Each row was made from one path, in order. Every step used is in the known rows, and no mark comes twice. Write each row's path.
Known rows:
siga-safu-kudi-pivufi-ladu: [ 31.8  24.2 -13.3 -34.7  -6.3  45.7 -21.6  38.2 -37.8  35.4 -32.9  16.7
 -20.0  32.1   7.7  30.1 -27.7  -3.9  32.0  31.1   1.3 -34.2]
subir-ladu-pivufi-lifar-safu-siga: [ 63.3 -19.8  33.1 -15.2 -13.4   1.7 -31.2  29.5 -16.1  -5.7  -5.1   5.2
   2.9  11.3 -50.7  30.4  -8.5 -18.1   1.3 -43.9 -38.7 -47.8]
siga-safu-kudi-pivufi: [ 28.4  24.9 -11.8  -7.6  18.4  44.9 -35.3  24.0 -47.2  -3.4 -44.9  -0.8
   2.3  21.2 -18.3  39.5  13.2   2.8  17.9  28.1   3.4 -26.6]
subir-ladu-pivufi-liro: [ -3.5  12.2  -5.1   3.1  39.7  14.1 -12.0  34.2 -29.8 -19.3  33.3  28.9
 -50.9  20.5  35.4  24.7 -15.2  -9.9 -10.6 -53.3   4.7  18.4]
subir-ladu-safu-lifar-pivufi: [ 68.9  23.5   0.8  -7.0  57.2  66.0   4.6  15.3  26.1  14.0  18.9 -46.8
  -7.7   0.5 -19.5 -13.2   3.2 -37.9  31.9 -12.2  -9.8 -46.4]
siga-safu-ladu: [-25.6  34.3  -4.9 -41.6 -15.1  18.0  -6.4  10.4  18.5  -9.0  13.6  15.9
  36.3 -18.3  -5.2  -5.0  -6.3 -38.9  14.4   6.7 -32.1 -53.4]
pivufi-lifar: [ 42.5 -25.2 -14.6   4.6   5.3 -40.1  14.5  25.5  19.7  -0.7  -3.5  -2.6
 -19.9 -18.1   8.4   0.4 -10.6   0.5   9.1 -34.6 -10.8 -26.9]
ladu-pivufi-lifar-safu: [ 69.5 -37.7  18.3  20.5  -0.8 -26.2 -27.1   8.8  -2.6  -6.3  17.9 -22.0
 -35.7  -1.5  -0.1  48.8 -18.1  11.7 -23.6 -24.1  -9.0 -54.1]
subir-ladu-safu: [ 41.1  15.0  -1.6 -29.4   2.3  47.6   5.3   4.0  17.1  -4.9  48.5 -16.4
 -35.5  12.4 -11.7  -4.9  -3.6 -26.8 -32.6 -17.6 -19.7 -25.1]
safu-kudi: [ 18.9  22.3  24.6 -15.3 -12.1  -3.0 -10.7  29.9  -3.6   2.5 -42.5  17.5
  11.8  -8.1 -38.3 -12.5  22.5  -8.3  -4.4  12.4   3.5 -25.1]
ladu-safu: [ 41.7 -11.4  -0.7  -4.7  -7.0  32.5  10.6  -8.2   8.3   3.4  40.7 -23.1
 -40.5   6.6  -5.5  18.1  10.9   6.2 -33.2   4.5 -19.8 -27.3]
ladu-pivufi-lifar-safu-kudi: [ 74.6  -7.1  37.1   0.2 -11.9 -25.0 -31.9  38.7  -4.0  -1.7 -28.3  -0.8
 -16.4 -10.3 -37.7  25.4   8.0  -1.0 -23.6  -5.8  -3.1 -68.8]
ladu-subir: [  7.9 -18.3  18.6 -17.9   1.0   5.0  16.1  -0.7  -0.3   8.9  60.7   3.3
 -23.0 -26.0 -23.2 -16.0 -23.7  13.9 -25.0  -4.8   3.2  -3.5]
safu-kudi-pivufi: [ 33.4  11.3   1.1  -0.3  27.7  47.2 -21.9  22.7 -47.2 -15.7 -53.2   3.7
  -2.3  22.3 -36.8  27.6   8.8  -1.3   6.9  21.0  19.3  -7.8]
kudi-pivufi-ladu: [ 27.1  -2.2 -19.4 -18.4   7.5  50.3  -7.0  17.8 -38.0  25.0 -11.9   8.9
 -31.5  36.4  15.8  28.0 -45.7  -0.7  26.6  17.6  11.3  -2.0]
siga-safu-lifar: [ 15.9  29.0  -9.6  -8.7  13.0 -10.6  -4.2  16.9  13.9  24.3 -19.7 -35.9
  30.8 -15.9  24.8   5.1  30.4 -22.5  33.8   2.9 -36.8 -66.7]
kudi-pivufi-lifar-safu-ladu-subir: [ 42.7 -26.6  21.6 -27.6   3.7  21.0   2.7  12.0  -2.3 -23.5  56.1  11.2
 -14.7 -41.8 -49.2   7.2 -53.0 -12.2 -25.5 -10.1  -8.3 -49.8]
lifar-safu-siga: [ 31.3 -13.5  35.2  -4.0 -39.0   6.3 -34.3   6.5 -23.0   0.2 -16.6  12.6
  26.7   3.2 -53.0  36.1   4.7   2.4   3.7   2.0 -35.5 -25.0]
siga-safu-kudi-pivufi-liro: [ 12.4  23.4 -27.3  12.3  22.8  19.7 -32.7  47.9 -61.1 -14.3 -19.5  40.1
 -27.3   8.3  22.8  58.5   2.7  20.2  18.5   0.9   2.5   4.1]
ladu-safu-kudi-pivufi: [ 60.4   3.6  -0.9  -2.9  22.6  69.3 -17.0  17.2 -41.8 -13.6 -29.8 -12.0
 -29.0  26.0 -41.0  38.8  15.3   4.1 -14.0  24.5   7.4 -25.4]
kudi-safu: [ 34.8  -7.2  -1.6 -10.0 -12.7  21.4 -40.3  -5.6 -25.3  11.8  22.1 -10.9
  -5.3  19.0  -0.7  22.2  20.4  -1.8  -7.6  23.8 -31.5 -10.2]
subir-ladu-safu-lifar-pivufi-liro: [ 43.7  26.0 -15.5   9.3  54.9  38.4  -0.5  42.2  -0.7  -1.4  32.3   7.0
 -36.1  -8.6  20.8  12.0  -8.2 -17.0  30.2 -34.6  -9.1  -9.0]

Which path is each row?
[ 88.8 -23.5 -14.7   2.2  23.6  17.0   0.6  38.0 -15.8  -9.8 -25.7 -11.1
 -42.4   3.4 -22.4  31.5   1.9   3.5  -2.7 -13.9  -2.6 -47.8]	ladu-safu-kudi-pivufi-lifar
[ 90.8  -3.8 -15.9 -14.4  28.4  25.0  -2.6  47.0  -8.7 -16.8 -20.8  -6.7
 -39.2   6.0 -27.1  15.3  -8.1 -17.8  -2.8 -29.3  -4.4 -46.7]	subir-ladu-safu-kudi-pivufi-lifar
[ 12.2 -10.6  39.6 -34.5 -16.7  15.4   0.3  -0.5  11.2 -15.7  70.3  16.3
   2.2 -47.2 -50.8 -10.4 -42.7 -16.3 -36.8   2.2 -10.7 -42.9]	lifar-safu-ladu-subir
[ 59.8   6.0   3.6 -20.0   4.0  26.6  21.5  19.0  21.2  36.7   1.9 -37.8
 -20.5  -2.0   9.3   3.1   9.1 -26.1   3.6   6.3 -35.9 -71.0]	pivufi-ladu-safu-lifar
[ 51.6   8.4   6.0  -6.6  13.5   9.7 -23.1  10.5  -5.4  17.8 -13.6 -38.3
  19.6  -0.7   0.0   7.2  39.7 -30.8  13.5  14.8 -43.1 -48.8]	kudi-safu-lifar
[ 34.2 -23.4  32.3 -32.5 -15.2  -4.7   8.5  13.3  21.5 -14.3  66.1  15.3
  -7.8 -56.9 -44.1 -11.5 -48.0 -14.5 -32.0 -16.2 -15.1 -56.0]	pivufi-lifar-safu-ladu-subir
[ 29.2   7.7  -5.7 -20.5   7.7  43.2  -1.0  19.4   2.8  48.5  13.4   7.0
 -24.7  17.8  13.1  -3.7 -50.4  -3.5  48.9  11.0  12.1  -7.8]	lifar-pivufi-ladu
[ 67.4  19.6  20.4 -32.0 -13.3  50.3  -3.5  37.4   5.0  36.4  -0.8   4.5
 -36.7  10.4 -36.8   1.0  -0.3  -6.2  -2.2  21.7  -3.5 -52.4]	lifar-pivufi-ladu-safu-kudi
[ 52.7 -18.2   6.7 -29.6 -20.6  70.7  -4.0  16.6 -36.7  24.7  -2.3   4.6
 -26.5  40.1 -42.7  39.7  -3.3  -1.3   9.6   5.3 -39.6 -28.6]	kudi-pivufi-ladu-safu-siga
[-18.4   0.2   1.1   2.2  28.2  16.0  -3.8  28.4 -27.3 -28.7  27.9  35.2
 -35.8   4.4  21.5  30.9 -10.6 -11.7 -10.6 -35.2  -4.8  -2.2]	safu-ladu-pivufi-liro
[ 39.8   4.8  18.6 -39.7 -17.4  51.4  -4.5  15.4  -5.0   0.1  13.8   4.3
  -1.4  20.6 -56.5   2.4  13.2 -27.0  -5.9 -23.5 -47.3 -26.2]	subir-ladu-safu-siga
[ 43.1  12.7   3.9  10.3  55.2  33.5   0.4  11.9  16.9  18.2 -11.7 -37.7
  15.9  -7.6 -11.6  -9.9   4.9 -21.4  53.1   0.0   2.3 -29.8]	safu-lifar-pivufi
[ 57.4 -30.7 -29.0  13.7  34.0   0.4   2.6  23.6 -16.1 -15.2 -20.3 -11.2
 -29.6   4.7   6.2  28.7 -18.5   6.4  18.7 -24.0   2.7 -17.4]	kudi-pivufi-lifar
[ 50.8  34.9  22.7 -38.5  -9.7  35.1  -7.2  34.8  11.0  -1.5  -2.3   3.4
 -16.9   1.2 -48.0 -17.4  18.8 -30.3 -31.9  -3.3 -12.0 -47.5]	subir-ladu-safu-kudi
[ 16.9 -15.6  15.3 -41.0 -15.7  12.0  20.4  14.1  -2.1  39.7  60.6  16.8
 -40.5 -13.9  -5.2 -18.5 -54.2   8.7 -10.5   1.9   1.0 -11.9]	pivufi-ladu-subir
[ 36.4  28.9  -9.5   2.3  45.6  31.9 -10.6  14.0  15.7  29.1  -3.1 -41.1
  21.7  -6.1   5.5   3.3  10.9 -16.2  66.0   6.6 -11.1 -48.6]	siga-safu-lifar-pivufi
[ 59.6  20.9  -1.0 -19.2  29.5  78.2 -19.6  26.3 -36.0 -20.7 -21.5  -4.5
 -27.1  30.4 -44.0  22.3   7.2 -17.1 -14.5   8.6   6.3 -24.1]	subir-ladu-safu-kudi-pivufi
[ 61.1  11.9  -2.2 -23.9  16.8  49.2 -16.4  26.2  -1.4  59.1   5.5 -17.0
 -12.2  18.9  11.2  -0.3 -23.9 -23.2  57.5  20.6 -15.7 -39.9]	kudi-safu-lifar-pivufi-ladu
[ 36.9 -17.1  18.4 -18.1 -25.0  39.5  -0.8   5.9 -13.7   9.0   7.9  -0.9
  -5.9  17.5 -52.4  22.2  26.7  -2.0  -6.6  -5.1 -47.7 -27.6]	ladu-safu-siga
[ 62.2  -4.8  -5.7 -21.3  -1.5  67.1   8.5   6.9  10.2  42.6  49.7 -16.5
 -60.1  23.0   2.7  16.5 -29.8   2.8   5.7  13.4  -9.5 -33.9]	lifar-pivufi-ladu-safu
[ 57.7 -30.0  26.3  -3.0 -35.5 -20.5 -26.6  23.0 -11.1   0.6 -18.6  10.6
  15.2  -7.5 -48.1  35.9  -2.3   4.3  10.1 -20.1 -41.4 -42.3]	pivufi-lifar-safu-siga
[ 47.2  -7.9  -3.3 -26.0 -25.9  41.9  13.8   6.9   8.7  35.5  41.6  -9.2
 -58.1  18.6   9.4  17.9 -18.6   1.9 -18.2  12.8 -22.1 -34.5]	pivufi-ladu-safu
